Known rows, with every way that one mark hangs from another
q_288[q_83]: [  1  32   3   1 -26  -5  37  20  -7  30 -19 -25  15 -20  58   7  21   6
  41   2  -2 -12 -14 -13]
q_288[q_782]: [ -2  -4  -7  23  -8 -28  16  14   5  29 -17  26 -19 -19  44 -10  23  19
   0  -3   2  20  29  -3]
q_881[q_443[q_929] q_697]: [-40 -66  51  35   1 -15   5   1 -48   0 -11 -82 -61 -48  39 -87 -13  -3
 -34   9 -73   2  -2  21]
q_443[q_881[q_697] q_929]: [-36 -90  38  33  -6  -7  32  15 -49 -10 -18 -50 -69 -18  64 -65  14  21
 -53  -4 -67  14 -19   8]
q_782[q_288]: [  3   1  12   9   4  11  63   3 -31  38  26   9  14 -25  19   6  20  11
   8 -11 -14   7   5  12]
q_929[q_443[q_881]]: [-46 -64  21  17 -20 -35  79 -31 -22  -3 -45  -1 -77 -20  39 -29  18  12
 -20 -28 -48  -1 -22   2]
q_881[q_443 q_697[q_610[q_288[q_782]]]]: [-51 -46  -4  25   1  22 -43  14  19 -31 -25 -25 -43  28  22 -49 -39 -18
 -41  -5 -24  22  27  -7]
q_610[q_288[q_83 q_782] q_697[q_881]]: [  4  43 -25 -11  -6   5 -57  26  11   0  -7  39   3  32 -14  23   4  -3
  15   1  46 -26   5 -22]
q_358[q_288[q_782]]: [  7 -20 -13 -10 -16 -21  14  14  -6  22 -56  49  -8   9  25  14  30  -2
  14  12   2  20  27  -6]
q_274[q_782]: [ 11  30  27  28 -27 -21   3 -16  -2   4  20 -16   8 -46  31 -10  30  -8
  -5 -17 -26   5 -20   4]
q_610[q_288 q_697[q_881[q_443]]]: [-62  24  14  21  -3  -4 -61 -11  -8  -2  43 -35 -18 -17 -51 -25 -19 -15
  -6 -39   5 -51 -17   7]
q_288[q_83 q_610[q_697] q_782[q_274]]: [ 95  42 -53 -24  20 -22 -26 -20  56   1  -2  63  41  20   2  19   8  14
   7  57  43  48  42 -32]
q_697[q_610[q_288[q_782]]]: [-50  -1 -30  13 -13   5  -2  21  44   5 -40  34 -19  43  16  13 -12 -15
  -1 -43  26  25  42 -22]
q_274[q_782[q_288[q_83]]]: [ 83  28  27 -22 -11  25  48 -22 -17  -3   0  19  35 -26  32  20  33 -20
  16  34 -26   3 -24  12]
q_697[q_881[q_443]]: [-39  -7  43  24  -9  -3 -26  -5 -22   1  37 -60 -18 -48 -16 -33  -7  12
 -10 -15 -23 -39 -30  29]
q_697[q_610]: [-63  24   2  37 -27  -1  16  24  21  22  20 -38   2   6  25  16  -7  21
  22 -60  16  -6   9 -11]
q_782[q_274 q_288]: [ 44  -4  15   1   9  12  51 -27  -4  29  45  11  28 -22   8  -7  16  17
 -25   3 -29  52  17  -3]
q_881[q_443[q_929] q_697[q_610[q_288]]]: [-84 -62  26  23  -5  18 -16  13  -7 -26 -32 -76 -62  13  11 -62 -49 -35
 -35 -29 -48   5  11   2]
q_697[q_610 q_881]: [-64  26  19  34 -23  17 -25  41  10   2  58 -53  10  12 -19  29 -17  36
   7 -63  29 -30 -17   4]
q_274[q_782[q_288[q_610[q_697[q_881]]]]]: [ 68  51   4  -8  33  18 -41 -18 -14 -23  97  41  62  -8 -78  47   7   4
 -12  10  28 -22 -33  31]
q_443[q_929]: [-39 -19  24  20 -14 -29  45  11 -22  36 -24 -24 -35 -34  34 -25  15   1
   6 -28 -21   6  15   5]
q_288[q_83 q_610[q_697[q_881[q_443]]]]: [ 19  43  -6 -18  13  -1 -54  -9   2 -17  31 -23  29 -10 -42  12 -19   2
  31  30  35 -58 -32  17]
q_929[q_443[q_881[q_697[q_610]]]]: [-75 -77  21  43 -23   4  41   5 -11 -37  -9 -52 -76  26  40 -32 -19  32
 -44 -40 -49   3 -26  -7]
q_358[q_288[q_83 q_610 q_782]]: [ 71  -8 -48 -65   5  -3  11  16  12  -1 -97  79  38  38  19  49  24 -20
  45  72  31  18  14 -11]
q_929[q_443[q_881[q_697[q_610[q_288]]]]]: [-92 -81   2  24 -18  20  33   6  -7 -46 -40 -32 -75  48  27 -30 -28  -5
 -51 -52 -48  11 -24 -20]
q_782[q_274 q_288[q_610]]: [ 75  -3 -17 -24  40  19  44 -28  10  11  38  39  61  -7 -22  14   5   5
 -23  33  -9  62  16   0]
q_881[q_443]: [-35  -6  28  28 -12 -24  19 -21 -10  20   1 -47 -27 -54  28 -45   5  -5
   6  -9 -33 -13  -2  15]
q_358[q_288[q_83]]: [ 11  14  -2 -32 -34   2  33  20 -16  22 -59  -1  27   8  39  33  28 -13
  56  17  -2 -15 -14 -14]

Rows
[-46 -85  26  37 -13 -14  53  -6 -46 -21 -16 -36 -75 -13  53 -56   8  25
 -50 -10 -73   6 -36  -1]
q_929[q_443[q_881[q_697]]]
[-51  -8  49  28  -3 -31 -38 -15 -26   5  33 -55 -55 -40 -42 -43 -15   9
  -7 -26  -8 -51  -5  30]
q_610[q_697[q_881[q_443[q_929]]]]
[ 32  47 -47 -43  -4  -8  -4  14   2  15 -30  36  59  32 -11  63  14 -14
  69  28  48 -24  -7 -20]
q_358[q_288[q_83 q_610[q_697]]]
[ 17  31 -52  12  23 -37 -20   6  24  23  12  63  14   4  -7  19   9  16
  14  11  52  11  37  -8]
q_288[q_610[q_697] q_782]
[ 19  67 -25 -12   9   4 -42  27   0   1  46  -1  55  10 -33  51  -2  22
  41  11  58 -48 -30  -5]
q_288[q_83 q_610[q_697[q_881]]]
[-71 -35  57  19 -12   2 -21   2   0 -20   3 -73 -54 -10 -33 -29 -37   5
 -11 -43 -10 -36  -3  35]
q_697[q_610 q_881[q_443[q_929]]]
[ 49  47 -40 -19  18  -5 -55  26  16  -6  14  51  37  25 -26  46   2  24
  26  39  69 -23  -1  -2]
q_288[q_83 q_610[q_697[q_881]] q_782]
[ -2  33 -43 -14   4 -20 -11  10  -4  23   3  34  47  18 -30  49  15  -6
  42  -2  40 -14   3 -10]
q_358[q_288[q_610[q_697]]]
[-66 -13  31  10   3 -15 -45 -14 -19  -4   4 -34 -55 -17 -56 -43 -22 -28
 -16 -38 -10 -44  -3  15]
q_610[q_288 q_697[q_881[q_443[q_929]]]]
[102  46 -34 -39  34  17  22 -29  20  10  40  47  73  15 -23  37   5   5
  15  50  26  33  14 -15]
q_782[q_274 q_288[q_83 q_610[q_697]]]
[ 69  50 -13  -4  30   0   2 -33  -4  -4  59  55  53 -14 -38  35  17 -13
   3  17  15   4  -7  18]
q_274[q_782[q_288[q_610[q_697]]]]
[-82 -86  16  21  -9  28  14  24 -11 -33 -42 -44 -67  42  33 -41 -23 -12
 -54 -43 -43  18  -5 -11]
q_443[q_881[q_697[q_610[q_288]]] q_929]
[ 66  14 -26 -46  26  30  64   7 -15  15 -14  40  60   4  12  45  12  -9
  38  50  13   6 -11   8]
q_782[q_288[q_83 q_610]]
[112  29  -6 -49  18  29  39 -24  -7 -19  -9  48  66  -9   4  45  22 -30
  20  61  -5  11 -27  17]
q_274[q_782[q_288[q_83 q_610]]]
[-15  14 -35 -19 -18  20   5  28  49  -4 -74  33  -7  55  37  29 -10 -23
  27 -12  31  14  31 -30]
q_697[q_610[q_288[q_83 q_782]]]
[-42 -42  61  13  -4 -17 -10 -10 -32  -1  -2 -61 -53 -47 -20 -51 -12  -1
 -19 -13 -34 -32 -15  39]
q_697[q_881[q_443[q_929]]]
[-88 -40  38   1  -8  16 -29   3   6 -29 -25 -53 -54  14 -46 -27 -47 -34
 -17 -54 -11 -28  -1  20]
q_697[q_610[q_288] q_881[q_443[q_929]]]
[-49  12  17 -18 -21  43 -36   8  23 -34 -21 -54  -4  27 -20   6 -39 -28
  18 -23   8 -45 -27   2]
q_697[q_610[q_288[q_83]] q_881[q_443]]
[103   7 -41 -39  19  -8   4 -14  49  -5 -36  56  40  11  27  11  10   3
  -3  73  14  67  32 -25]
q_288[q_83 q_610 q_782[q_274]]
[ 13  24 -16  12   8  -7 -77  -8  33  -3  46  39   4  21 -47  -7  -4  11
 -46 -16  24  31  30 -31]
q_610[q_288[q_782[q_274]] q_697[q_881]]
[110  10 -22 -53  31  31  51 -25  13   4   6  38  73   7   1  29   8  -3
   4  63  -2  52   5  -7]
q_782[q_274 q_288[q_83 q_610]]
[ 63  28 -61 -50   7 -15 -16  11  19   6 -63  87  39  46  -4  58  20 -11
  55  58  57  -2  22 -19]
q_358[q_288[q_83 q_610[q_697] q_782]]
[ 66  34 -12 -11  44  21 -28 -18   4   0 110  32  70   8 -83  32  -8  33
 -25  13  31  16  -1   7]
q_782[q_274 q_288[q_610[q_697[q_881]]]]
[-46  30  31  39  -7 -20 -53 -12 -15   7  73 -54 -19 -40 -38 -27 -10  21
   1 -28   5 -57 -19  22]
q_610[q_697[q_881[q_443]]]
[ 23 -12 -23  -1   2 -11  -4 -18  38  10 -25  45  -6   7  20 -26  10 -15
 -41   4 -14  76  45 -34]
q_610[q_288[q_782[q_274]]]
